Each row was made from one walk, in order. Every step used is in the known rows, and no mark comes twice. Write each row's walk.
Known rows:
gogad > morimo: [ 44  -4 -18  -4   5   4 -19 -20  -9  12   9  18   5  10 -15   6  -1 -28
   2 -39  55 -38  26  13 -14  35  25   6   3  -8 -22  45  36  39   2   8
 -48  31   5 -11  -8  22  11  39 -15  -3  -1 -42  -9 -16  39  -4 -13  10
 -15 -49 -11]
morimo > sugi > boval: [-19 -37  30 -27   9 -20  16   2   7   9   2 -14  42  27 -27   9  19  12
  35  10  28 -36 -12  13 -12   3 -20 -13  12  37 -10 -10  22  16 -21  21
 -12 -42  12   9  -9  32  14  19 -39  -2  46 -46 -22 -17  34  10 -16  -6
 -17  -9  -2]
boval > sugi > morimo > kazi > gamaz: [  3  10   1  -1   4  10  35  -3   6  12   5  13  12 -59  26 -20 -10   4
 -18  -7 -26  22 -24   3  24  -7  28 -41  -2 -14  33  14 -24 -30   5  -8
  76 -12 -12   1   6  -8 -63 -49  20 -12 -16  60  -2   5 -13   9  -2 -18
  11  10   2]
gamaz > gogad > morimo > sugi: [ 32  -4  -2 -28  21  -3 -18  -4   6  -2  13  16  -9  25 -21  45  10   7
  47 -25  46 -40  21  13 -39  11  12  36 -12   7 -29 -36   8  36 -10   0
 -68   4   7  -4  44   7  86  47 -25 -14   4 -29 -21 -24  17 -18  -9  31
  11 -12  -5]
morimo > kazi > gamaz: [-13  -4 -11  18  24   6  -2 -28 -22   6 -22  15  -5  -2 -11 -48 -13  33
 -19 -19 -13  12   2  -6  -2   7  28   3   2   2 -19  21 -20   0   2   3
  22  -4 -12 -12  13  -3 -42 -50  18 -25 -14  16   2 -19   7 -25  22 -19
  -1  -9 -11]
boval > sugi > morimo > kazi > gamaz > gogad: [ 10  21  -4 -16  13   5  18  25   5 -19  -1  14 -23 -60  45 -13   0  15
  -7  20 -16  16 -16 -11  20 -48  12 -23  -4   1  34 -51 -34 -34  20 -20
  56  -7 -13   2  30 -23 -21 -30  17 -15 -53  55   6 -13 -20 -19  -1  -2
  36  33   7]
luzub > boval: [ 23 -29 -20  10 -24  25 -16   5  13  24 -17 -10 -12  34 -33 -18   6   2
   9  12  10 -17  -2  -9  -8  32 -12  -4   4  13 -25  -1  46  21  12  19
 -20   4   9  -6 -52  20   4   2  -5  22  15 -53  -5  14  37   2 -14 -27
 -23 -17  -8]
sugi > morimo > kazi: [  7  -1  53  -7 -20   5   4  15  20  -3 -30   6   3  -1  14  -9   9 -24
 -30   7 -18 -19 -15   0 -13  -7  19 -36  -4  15  -3  -5  -8  21 -12   7
   9  27  21   8  -2  14 -39 -27 -23 -15   4 -17  29  17  29  -3   9 -14
 -14  -6  -8]
gogad > morimo > kazi: [ 24  -7   2   9   7  14 -32 -24 -12   0 -16  23   1  17   7   1  -9 -21
 -11 -43  12 -11   0  12 -26  45  20  10 -23  -6 -25  58  -8  22  -9   0
 -22  42   9 -16 -13  -5  -4   2   9 -14 -13 -21  -9 -21  39 -22  17  26
  -8 -31  -1]
boval > luzub > morimo: [ -1  40 -31  15 -14  38  15  -4  -1  24 -13 -10 -13  18 -20  -6  -7 -10
 -16  13   6 -10   6 -25  28  -2 -40  -6  16 -19   1  -9  14   7   6   3
   3 -52   3  -5   6   7 -24  -5  -9  27  25   0   8  41 -33  18  -6 -33
 -11 -19 -11]
gamaz > gogad > morimo > kazi: [ 27  -6 -18   2  11 -21 -38   6   5 -23 -21  22 -27   8   9  22 -13 -22
  -1 -19  29   5  -6   9 -34  -9  24  14 -22  12 -18   1  -8  11   4 -10
 -48  56  12 -16   4  -8  38  22   7 -11 -39 -17  13 -32  31 -31   1  44
  13   3  -7]
morimo > kazi: [ 14  -1  14  -6  -1  -3 -19 -18  -3   2 -27   7  -9  22   7 -35  -5  17
 -12  -5 -11  -2  -8   4 -17  10   1   1 -10  19 -26   9 -11  10 -10  -1
   0  17   0 -10  -8   8 -26 -17   2  -7   1 -21   3  -5  26 -21  -3 -12
 -12 -12 -13]
gamaz > gogad > morimo: [ 31  12 -29  -9  28   4 -42  15   3 -29  -3  13 -12  12  -4  27   4 -25
  21 -21  59 -26  35 -10 -22  -4  16  19  -9   7  -5  16  21  26  22   5
 -58  38  13 -10   5  19  45  58  -8  -5 -34 -42   1 -18  32 -33  -7  22
  17 -23 -20]
gogad > morimo > kazi > boval: [ 25 -10  34  23 -27 -43 -41   3 -18  -8  19  23  20  10  14 -11   4  -3
 -10 -37 -25  25   9  17 -44  65  35  19  -4 -25   2  83  -7  23 -19 -16
 -37  87  -8  -4 -15 -17  -4 -13  24 -31   0  -7   1 -12  32 -19  30  48
 -15 -21   0]
luzub > boval > sugi > morimo > kazi: [ 24 -24  14   4 -47  19  10  18  30  22 -14   0  17 -29  29 -10   6 -34
 -21  24 -54  14 -44   2  16  16  11 -36   3 -10  15  -7  10 -29   3 -15
  69   5  11  20 -63 -21 -35 -28   5  22 -18   2  -1  34   8   6 -32 -17
 -15  17   9]
gamaz > gogad: [ 31  16 -25 -26   7   6 -32  24   5 -20 -28  -2 -28  24 -11  -4  -5   6
  21  18  44 -27  27 -24 -27 -34  -8  10  -1  29 -20 -32   8  31  37  15
 -29  16   5 -13  14  27  25  31 -24   4  -8 -25  11 -14  23 -43 -29 -22
   1 -16 -36]
gamaz > gogad > morimo > sugi > boval > luzub: [-17 -14  -7 -13  26 -25  14   9   1 -14  30 -14  13  18 -14  67  -3 -55
  42  -1  22  -5  21  13  -6 -41 -24  12   5  28 -22 -23  31   0  -6   3
 -38 -36  14  28 -15   7  84  72 -19  12  -3 -22 -28 -21 -10  25   8  22
  15  22  30]

Write each row's walk:
[-49   9   1  32  -2  -5  36  -2  -6  -9  -4 -19  21  -5   5   5   1 -47
 -36  25 -28  26 -41   0  39 -25 -40 -22   1  13  16 -11 -15 -26 -13   2
  57 -45   8  21 -34  -8 -56 -21  -6  20  17  14  27  16 -36  36  17 -18
  -7  26  16]	sugi > boval > luzub > morimo > kazi
[-39   5  20  10 -33  -9  34  -1  -9  14  39 -31   8  25 -23  -6  15  52
  19  14 -23  -9  17   1  -8  30 -26  25  28 -17  16   1  -5  -5 -26   7
 -22 -38  -8   7  35  -9  32 -14  -9  15  59  24  -3  33 -56  24   3  -8
 -18   3  -4]	kazi > boval > luzub > morimo > sugi
[ 23 -10  -5  19 -26 -40 -35  10 -23 -29  29  12 -21  17  23  13 -23 -11
  -5 -17 -33  40  26  -9 -22  -7   0  23   0 -10  -7  29 -12   3  15 -26
 -58  53  -7   9  -8 -19  45  26  31  12 -39   6  -7  -1 -24 -25  12  37
   7  13  19]	gamaz > gogad > morimo > kazi > boval > luzub
[-26  15  12   9  -4  21  -9  -7   9   6 -26  -1 -10  11  -7 -32  22  15
 -29  15  -9  -2 -19 -11   2   3  -5  -7 -21 -13   3 -10 -32 -12 -15  11
  26  -3   9  -9   8  -6 -41 -32   0  -8   6  -5  22  19   6  -8   7  -7
   1  -5 -24]	luzub > morimo > kazi
[ 44  -4  22  -1 -33 -20 -33  -3  -8  -6  19   4  21  -5  32 -42  -7  44
  -3   8 -49  32  -8  12 -12  33  -2  18  13 -23  19  67 -15 -13  19  -6
  19  45 -33  -9   1 -18 -22 -37  18 -15   9  30 -22   4  -4  -9 -22  22
 -21 -17  -3]	morimo > kazi > boval > sugi
[-32  14  -2  -3   8  35  37 -10   2  36  12 -30  -5  25 -20   4  -1  24
  21  17   9 -31   1  -1  14  15 -33  21   8  -5  -9 -38  -3  -2 -19   3
  -1 -75   5   9  41   9  24 -11 -21  24  52   4  -8  32 -39  43 -10 -25
 -10   9   4]	boval > luzub > morimo > sugi
[-35 -18   9 -17  10  -6  42 -11  -4  16   9 -31  24  40 -27  30  -9 -17
  22  11   3  -2  -8   4  14 -21 -42  -4  15  46 -26 -10  31 -12 -13  21
   3 -56  13  33 -22  22  15  12 -28  18  42 -32 -28  -4 -10  50  -3 -31
 -15   8  30]	morimo > sugi > boval > luzub
[ 55 -14 -39   2 -31  31  -6  -4  14  41   1 -17   1   2   1 -17  -1  17
  15   5  -1 -13 -14  -5  23  42  -9   5  13 -28  -9  12  37 -20  37  -3
  44   4 -15  -8 -52   6  -9   5   1  17   7 -23 -27  26  14   8 -45 -18
 -21 -18   2]	luzub > boval > sugi
[ 40  12  18 -38 -15  25   9  21  15  10   9   4  21 -29  15   6   5 -13
  -4   9  12 -22  -5  -3   2   8   7 -31  11  -8  24  16  32 -10  22   3
  51  -4  13   7  12  25 -38  -3 -23  -5  13   2  -5  12   4  14 -48 -25
 -19 -26 -13]	boval > sugi > morimo
[ 53  14  12  -1 -25 -40 -44  -2 -13 -33  41  15   6  -9  59   4  -6  16
  16 -13 -20  37  12  20 -15  18  16  27  -6 -33  29  33 -21 -18  26 -29
 -13  76 -33 -13  -3 -28  31  24  23 -14 -35  30 -25 -25   5 -29  -9  64
  12   1   9]	gamaz > gogad > morimo > kazi > boval > sugi
[-40  11 -20  16  24  -1  11  18   8 -20 -18  17 -36 -27   9 -37  22  48
 -17  21  -5  12   6 -28   9 -38   5   2 -16 -19  24 -60 -48 -11   3  13
  19 -15  -4 -13  45 -22   0 -35  26 -13 -26  47  33  -2 -31 -10  23   5
  48  43 -18]	luzub > morimo > kazi > gamaz > gogad
[-20  -4 -27  -1  40 -11 -16   7  -3 -10 -25  12 -33 -17   3 -35  -5  30
  -5  -4  -1  19  19 -24 -14 -39  12   6 -15  19 -11 -49 -32  -7  13   6
   0   1 -16 -13  21   4  -4 -20  33 -26 -31  10  12 -32   2 -33  13   3
  35  30  -9]	morimo > kazi > gamaz > gogad
[  5 -11 -18  24  37  10  -6 -31 -13  11   5  34  -5 -32  -8 -11 -20  -3
 -14 -48   5   5  24  12   2  34  59   0 -17 -25 -14  44 -14   1 -12  -4
 -23  22  -8 -14   3 -12 -24 -29  36 -38 -16  10   2 -39   6 -13  33  15
  11 -10  17]	gogad > morimo > kazi > gamaz
[ 24   4  34 -22  -5   4   5  10  18   1 -11   2  16 -21  41  -1   0 -19
 -11   9 -33  -1 -42   5  15  -1   1 -37  -3  -6   9  11  -9 -17  -3 -16
  72  19   4   5  -4   3 -43 -29 -18  -1  -6  23  -5  13   2   2 -26 -14
  -9  -5  -4]	boval > sugi > morimo > kazi
[-20  -3  -5  -4  -2 -10  21 -10 -14  -5  -2 -31  25  22 -18   5 -19 -42
 -11  17  11   7   1 -10  24 -30 -30 -19  15  36 -15   5  47  -1  24  23
   3 -29  12  11 -56  29 -44  22 -11  30  27 -32 -13   7  -4  26 -12 -34
 -26  -4   9]	sugi > boval > luzub
[-13 -29  15 -18  22 -17  13 -14   6  -3  26   1  48  -2 -26  36  14 -30
  33 -23  29 -30  -2  27   1  39   2   3   0  10 -12  28  33  24 -38  14
 -29  -9  10  18 -14  16  40  27 -30 -20  35 -37 -18 -29  46  32   0  21
   0 -15   7]	gogad > morimo > sugi > boval
[-74   1 -27  30  15  -5  45  14  -9 -23 -12 -14 -17 -38   6   2  -4   5
 -29  42 -28  49  -3 -15  38 -94 -29 -20  -6   8  26 -70 -31 -43  13  13
  61 -47  -6  15  -3 -21 -12 -29  24   9 -19  45  33   9 -58  29  38  -3
  41  64  21]	sugi > boval > luzub > morimo > kazi > gamaz > gogad
[-20  32  -1  19 -37  -6   2   2 -11   4  37 -22   2  13 -11 -19  14  27
 -12  20 -24  12  26 -12  -6  11 -34   4  24 -35  31  21   8  -4  10   8
   0  -4   2   3   7   3 -12  -6   6  42  40  20  10  38 -43  19   1 -11
 -21 -21  -3]	kazi > boval > luzub > morimo
[-44 -13 -37  -6  51  -9  45  -8 -12  -2  28  -7  11 -13 -20  56 -17 -26
  37 -17  26  10  30  19  24 -42   7  -3   8  15   2 -39  15 -20   2   0
 -24 -49   6  23  13   5  66  30   5  -4 -13   6 -21 -40 -25  24  31  18
  33  28  43]	kazi > gamaz > gogad > morimo > sugi > boval > luzub
[-17  10  -7  30  -6  21  13 -14  -5  10 -18 -15 -24  15   7 -17 -12 -13
 -35   6 -19  15 -20 -10  21 -11 -24  -3  -5  -3  11 -27 -27 -12 -16  -7
  17 -41   5   0   4 -28 -27 -30   4  29  11  20  21  36 -35  12  -1 -27
 -10   9   8]	boval > luzub > morimo > kazi
[-20  10  42  24 -33 -25 -22   5  -6 -14  13  -6   8  -4   4 -42  28  49
 -26  17 -44  19  -3  -4 -20  30   4   4  -1 -24  19  22 -26   6 -26   6
  10  28 -11 -12  21 -14 -25 -40  20  -6  24  29  24  25  -1  -9   5  15
 -10  -4 -29]	luzub > morimo > kazi > boval
[ -8  -7 -25 -20  38  -5   4 -15  -3   5   7  24 -12 -11 -33  26  11  21
  49 -27  43 -30  36   6 -23  -6  31  30  -8 -11 -19 -27  -1  16 -16   3
 -41  -6 -11  -3  59   6  87  24  10 -27 -20  -1 -16 -45   4 -23  10  17
  34   4   3]	kazi > gamaz > gogad > morimo > sugi
